What can hang from each mark
k8: k734 k973
k619: k189
k492: k334
k67: k189
k734: k8 k189 k690
k334: k189 k492
k690: k973
k189: k67 k619 k734 k973
k973: k8 k189 k690

Known rows, with every way that one mark hangs from another
[k973 [k8 [k734 [k189 k67]]] k690]: [ 0.22 -0.11  0.07  0.34  0.46  0.10 -0.35  0.00 -0.05  0.34 -0.03  0.12
 -0.13  0.02  0.39 -0.17  0.02  0.25 -0.19  0.19  0.04 -0.10]
[k619 [k189 k67 k734]]: [-0.05  0.03  0.16 -0.44 -0.14 -0.10 -0.14  0.17  0.01 -0.09  0.22 -0.28
  0.10  0.05  0.03  0.06  0.14  0.10  0.00  0.25  0.12  0.08]
[k492 [k334 k189]]: [ 0.01  0.21  0.03 -0.55  0.14 -0.12 -0.76 -0.39 -0.06 -0.24 -0.24  0.13
 -0.06  0.01 -0.31 -0.12  0.05 -0.08 -0.02  0.31 -0.05 -0.04]
[k67 [k189 k734]]: [ 0.04  0.29  0.01 -0.46 -0.13  0.03 -0.06 -0.02 -0.19  0.06  0.03 -0.14
  0.09 -0.02 -0.13  0.11  0.15  0.11 -0.10  0.17 -0.12  0.06]
[k690 [k973 [k8 k734] [k189 k67 k619]]]: [ 0.06 -0.18 -0.08  0.37  0.28 -0.12 -0.30  0.27 -0.04  0.13  0.36  0.24
 -0.21 -0.14  0.05  0.13 -0.08 -0.12  0.16 -0.29  0.24 -0.12]
[k67 [k189 k619 [k734 k8 k690] k973]]: [ 0.02  0.08 -0.03  0.08 -0.19  0.17  0.72 -0.01 -0.22  0.05 -0.20 -0.28
  0.13 -0.03 -0.27  0.42 -0.03 -0.03  0.06 -0.20 -0.20  0.02]
[k334 [k189 k619 [k973 [k8 k734] k690]] k492]: [-0.20  0.01 -0.14  0.24  0.00  0.02 -0.04 -0.40  0.02  0.04 -0.31  0.08
 -0.14 -0.02  0.28 -0.14 -0.17 -0.05 -0.14 -0.14 -0.01 -0.28]
[k492 [k334 [k189 k67 k619 [k734 k690] [k973 k8]]]]: [-0.09 -0.06 -0.02  0.27  0.08  0.26  0.14  0.01  0.09 -0.24 -0.26  0.03
  0.06 -0.05 -0.10  0.19 -0.06  0.20  0.16 -0.13 -0.11 -0.22]
[k189 k619 [k734 [k8 k973] k690]]: [ 0.06  0.02 -0.03  0.27  0.06  0.26  0.60 -0.09 -0.03  0.04 -0.03 -0.11
 -0.01 -0.18 -0.31  0.07 -0.02 -0.28  0.06  0.21 -0.20  0.13]
[k619 [k189 k67 k734 k973]]: [-0.10 -0.03  0.00 -0.34 -0.32 -0.01  0.04  0.26 -0.08 -0.09  0.17 -0.33
  0.14  0.18  0.03  0.28  0.04  0.14  0.05  0.03  0.11  0.06]
[k492 [k334 [k189 k67 k619 k734 k973]]]: [-0.23  0.01  0.01 -0.17 -0.13  0.15  0.00  0.09  0.10 -0.38 -0.22  0.03
  0.13  0.13 -0.19  0.08 -0.07  0.15  0.16  0.03 -0.01 -0.10]
[k973 k8]: [ 0.19  0.07 -0.09  0.02  0.05 -0.16 -0.34 -0.09 -0.10  0.29  0.19  0.15
 -0.11 -0.24  0.12  0.10  0.04 -0.08 -0.16  0.05 -0.03  0.00]
[k973 [k189 k67 k619 [k734 k8]] k690]: [ 0.11 -0.27  0.29  0.38  0.08 -0.08  0.40  0.08  0.24  0.02  0.01 -0.05
  0.04  0.04  0.41 -0.24  0.01 -0.12  0.15 -0.27  0.02 -0.03]
[k334 [k189 k619 [k734 k690]] k492]: [-0.16  0.30  0.03 -0.07 -0.27 -0.07  0.22 -0.37  0.07 -0.19 -0.08 -0.15
 -0.07 -0.18 -0.15 -0.31  0.04 -0.12 -0.04 -0.03 -0.10  0.08]
[k334 k492]: [-0.02  0.33  0.00 -0.28 -0.15 -0.28 -0.37 -0.40 -0.08  0.05  0.15  0.12
 -0.16 -0.14 -0.03 -0.13  0.00 -0.20 -0.15  0.05  0.02  0.29]
[k619 [k189 k734 [k973 k8]]]: [ 0.05  0.01 -0.18 -0.02 -0.29 -0.04  0.00  0.13 -0.14  0.11  0.14 -0.26
  0.04  0.01  0.21  0.42  0.00 -0.05  0.01  0.11  0.00 -0.08]
[k8 k973]: [ 0.00  0.13 -0.20 -0.43  0.15  0.04 -0.34 -0.10 -0.07  0.02  0.16  0.15
 -0.07 -0.06 -0.34 -0.04  0.06 -0.15 -0.16  0.41 -0.03  0.17]
[k734 k8 k189]: [ 0.32  0.14  0.10 -0.21  0.10 -0.38 -0.32 -0.06 -0.18  0.18  0.06 -0.11
 -0.16 -0.16 -0.14 -0.03  0.03 -0.23 -0.08  0.24  0.04  0.32]
[k492 [k334 [k189 k67]]]: [-0.06  0.12  0.15 -0.57  0.26 -0.09 -0.72 -0.26  0.03 -0.30 -0.20  0.12
 -0.03 -0.01 -0.26 -0.15  0.07  0.11 -0.01  0.21  0.03 -0.04]
[k492 [k334 [k189 k67 k619 k734]]]: [-0.17  0.06  0.14 -0.24  0.02  0.06 -0.17  0.04  0.17 -0.39 -0.17  0.07
  0.09  0.01 -0.18 -0.11  0.01  0.12  0.12  0.21  0.00 -0.08]
[k8 k734]: [ 0.04  0.17 -0.02 -0.31  0.08  0.06 -0.37 -0.24 -0.30  0.22  0.06  0.08
 -0.07  0.14 -0.17 -0.01 -0.01 -0.04 -0.13  0.29 -0.03  0.07]
[k334 [k189 k67 k619 [k734 k8 k690] k973] k492]: [-0.20  0.06  0.13  0.08 -0.16  0.01  0.50 -0.30  0.00 -0.18 -0.21 -0.27
 -0.03 -0.18 -0.07 -0.02 -0.10 -0.02  0.05 -0.41 -0.04  0.03]
[k67 [k189 k619]]: [-0.07  0.14  0.00 -0.45 -0.11 -0.16 -0.01  0.12  0.00 -0.03  0.06  0.03
  0.12 -0.07 -0.30  0.11  0.09  0.04 -0.11  0.12  0.01  0.04]

Rows
[-0.05  0.17 -0.11 -0.47  0.01 -0.04 -0.59 -0.34 -0.13 -0.25 -0.29  0.09
 -0.03  0.13 -0.33  0.08 -0.04 -0.05  0.03  0.12 -0.05 -0.05]
[k492 [k334 [k189 k973]]]
[ 0.13 -0.10  0.18  0.10  0.05 -0.02  0.01  0.00  0.12  0.03  0.10 -0.01
  0.03  0.15  0.40 -0.32  0.12  0.04  0.05 -0.22 -0.01  0.04]
[k973 [k189 k67 k734] k690]
[ 0.02 -0.25  0.17  0.13  0.06 -0.21  0.05  0.15  0.33 -0.05  0.11  0.15
  0.07  0.10  0.24 -0.34  0.06 -0.01  0.05 -0.30  0.12  0.01]
[k973 [k189 k67 k619] k690]
[-0.23  0.30  0.02 -0.25 -0.36 -0.19  0.02 -0.22  0.11 -0.21 -0.01 -0.08
 -0.05 -0.15 -0.01 -0.29  0.00 -0.13 -0.06  0.09 -0.01  0.05]
[k334 [k189 k619 k734] k492]
[ 0.32 -0.12 -0.01  0.31  0.25 -0.23 -0.33 -0.18  0.11  0.26  0.06  0.17
 -0.14 -0.08  0.50 -0.18  0.07 -0.16 -0.06 -0.20 -0.02 -0.12]
[k973 k8 k189 k690]
[ 0.06  0.18 -0.16 -0.36  0.39  0.11 -0.46  0.02 -0.20  0.10  0.12  0.09
 -0.15  0.09 -0.35 -0.09  0.00  0.00 -0.16  0.71  0.06  0.21]
[k8 [k734 k189] k973]
[-0.20 -0.08 -0.07  0.15 -0.48  0.17  0.60  0.43  0.03 -0.05  0.20 -0.04
  0.21  0.13 -0.01  0.20 -0.07  0.17  0.11 -0.26  0.03  0.09]
[k189 k67 k619 k734 k973]
[-0.11 -0.24  0.02  0.04  0.53  0.22 -0.06  0.05  0.18 -0.02  0.02  0.24
 -0.02  0.19  0.02 -0.28 -0.03  0.03 -0.02  0.21  0.12 -0.09]
[k8 k734 [k973 [k189 k67 k619] k690]]
[-0.15 -0.24 -0.04  0.19 -0.25  0.10  0.36  0.22  0.14 -0.01 -0.02  0.10
  0.16  0.21  0.05 -0.03 -0.06  0.14  0.01 -0.33  0.05 -0.01]
[k189 k67 k619 [k973 k690]]
[ 0.06  0.03 -0.02  0.22  0.19  0.10 -0.05  0.22 -0.19  0.06  0.19  0.02
 -0.14  0.04 -0.47 -0.05 -0.01  0.06  0.08  0.03  0.13  0.18]
[k8 [k734 [k189 k67 k619] [k690 k973]]]
[-0.01 -0.04 -0.16  0.34 -0.21  0.24  0.52  0.21 -0.01  0.14 -0.16 -0.04
  0.16  0.02  0.25  0.28 -0.01  0.15 -0.03 -0.16 -0.14 -0.24]
[k67 [k189 k619 k734 [k973 k8 k690]]]
[ 0.13 -0.19  0.08  0.50  0.35  0.09 -0.07  0.19  0.09  0.28 -0.01  0.16
 -0.07  0.00  0.36 -0.16 -0.02  0.22 -0.13  0.16  0.07 -0.13]
[k973 [k8 [k734 [k189 k67 k619]]] k690]
[ 0.07 -0.28  0.13  0.06  0.48 -0.09  0.04 -0.07  0.22 -0.01 -0.04  0.11
 -0.07 -0.11  0.05 -0.18 -0.01 -0.24  0.02  0.01  0.07  0.02]
[k734 [k8 [k973 [k189 k67 k619] k690]]]
[ 0.08  0.02  0.15 -0.19 -0.03 -0.18 -0.08  0.14  0.04 -0.02  0.33 -0.04
  0.01  0.03  0.17 -0.12  0.10  0.05  0.09 -0.18  0.07  0.16]
[k973 [k189 k67 k734]]
[ 0.02 -0.21 -0.24  0.55 -0.22  0.08  0.30  0.11  0.07  0.20 -0.06  0.18
  0.05  0.03  0.24  0.15 -0.10 -0.07 -0.05 -0.24 -0.06 -0.16]
[k189 k619 [k973 k8 k690]]
[-0.10 -0.07  0.00 -0.52 -0.18 -0.19 -0.23  0.17 -0.05 -0.08  0.16 -0.22
  0.10  0.13 -0.10  0.25  0.03  0.09 -0.03 -0.02  0.20  0.07]
[k619 [k189 k67 k973]]
[-0.03  0.11 -0.14  0.00 -0.03 -0.15 -0.35 -0.56 -0.03  0.04 -0.26  0.03
 -0.19 -0.11  0.31 -0.17 -0.06 -0.08 -0.20 -0.24 -0.03 -0.16]
[k334 [k189 [k973 k8 k690]] k492]
[ 0.02  0.11 -0.03  0.27 -0.34  0.16  0.55  0.04 -0.01  0.03  0.12 -0.08
  0.09 -0.02 -0.23 -0.03  0.05 -0.09  0.05  0.01 -0.17  0.16]
[k189 k619 [k734 k690]]
[-0.06 -0.12  0.03 -0.11 -0.24  0.11  0.11  0.13 -0.01 -0.06 -0.02 -0.31
  0.15  0.29  0.23  0.10  0.07  0.14  0.03  0.01  0.04 -0.04]
[k619 [k189 k67 k734 [k973 k690]]]
[-0.12 -0.14 -0.01  0.31  0.06  0.25  0.03  0.01  0.18 -0.23 -0.36  0.11
  0.08  0.06  0.19  0.04 -0.08  0.20  0.11 -0.08 -0.07 -0.32]
[k492 [k334 [k189 k67 k619 k734 [k973 k8 k690]]]]
[-0.01 -0.02 -0.10  0.26 -0.44  0.08  0.63  0.13 -0.15  0.10 -0.01 -0.14
  0.08  0.03 -0.03  0.31 -0.15 -0.23  0.14 -0.12 -0.09  0.08]
[k189 k619 [k734 k8] k973]
[-0.19 -0.07  0.03  0.04 -0.07  0.25  0.06 -0.02  0.14 -0.35 -0.39  0.05
  0.14  0.23 -0.02 -0.07 -0.06  0.16  0.14 -0.03 -0.07 -0.19]
[k492 [k334 [k189 k67 k619 k734 [k973 k690]]]]
[-0.04 -0.08 -0.14  0.20  0.09  0.22  0.20  0.04 -0.10  0.21 -0.24  0.08
  0.08  0.10  0.12  0.30 -0.08  0.16 -0.13 -0.06 -0.06 -0.31]
[k67 [k189 k619 [k973 [k8 k734] k690]]]
[-0.03  0.08 -0.04 -0.10 -0.27  0.07  0.54  0.13 -0.19  0.05 -0.12 -0.20
  0.14 -0.02 -0.13  0.43 -0.06 -0.03  0.05 -0.07 -0.10  0.00]
[k67 [k189 k619 [k734 k8] k973]]
[-0.11 -0.08 -0.03 -0.12  0.12  0.02  0.17  0.36  0.26 -0.17  0.32  0.09
  0.05 -0.05 -0.07 -0.09  0.03 -0.01  0.10  0.11  0.11  0.12]
[k8 [k973 [k189 k67 k619 k734]]]
[ 0.30  0.11 -0.05  0.27  0.37  0.04 -0.26 -0.11 -0.24  0.37  0.09  0.02
 -0.19 -0.13 -0.03  0.06  0.02  0.08 -0.16  0.22 -0.07  0.05]
[k973 [k8 [k734 k189 k690]]]
[ 0.24 -0.20  0.12  0.47  0.24 -0.02 -0.01  0.05  0.17  0.19  0.12  0.07
 -0.05 -0.06  0.69 -0.18  0.09  0.10  0.03 -0.30 -0.02 -0.15]
[k973 k8 [k189 k67 k734] k690]
[ 0.27 -0.06 -0.01  0.30  0.12 -0.23  0.03 -0.22 -0.17  0.07  0.10 -0.02
 -0.23 -0.20 -0.38  0.08 -0.02 -0.54  0.23 -0.39  0.00  0.17]
[k734 k8 [k690 [k973 [k189 k619]]]]
[ 0.01 -0.01  0.09 -0.13 -0.11 -0.29 -0.04  0.50  0.17 -0.05  0.31  0.04
  0.04 -0.05 -0.15 -0.14  0.06  0.16 -0.03  0.11  0.21  0.28]
[k734 [k189 k67 k619]]
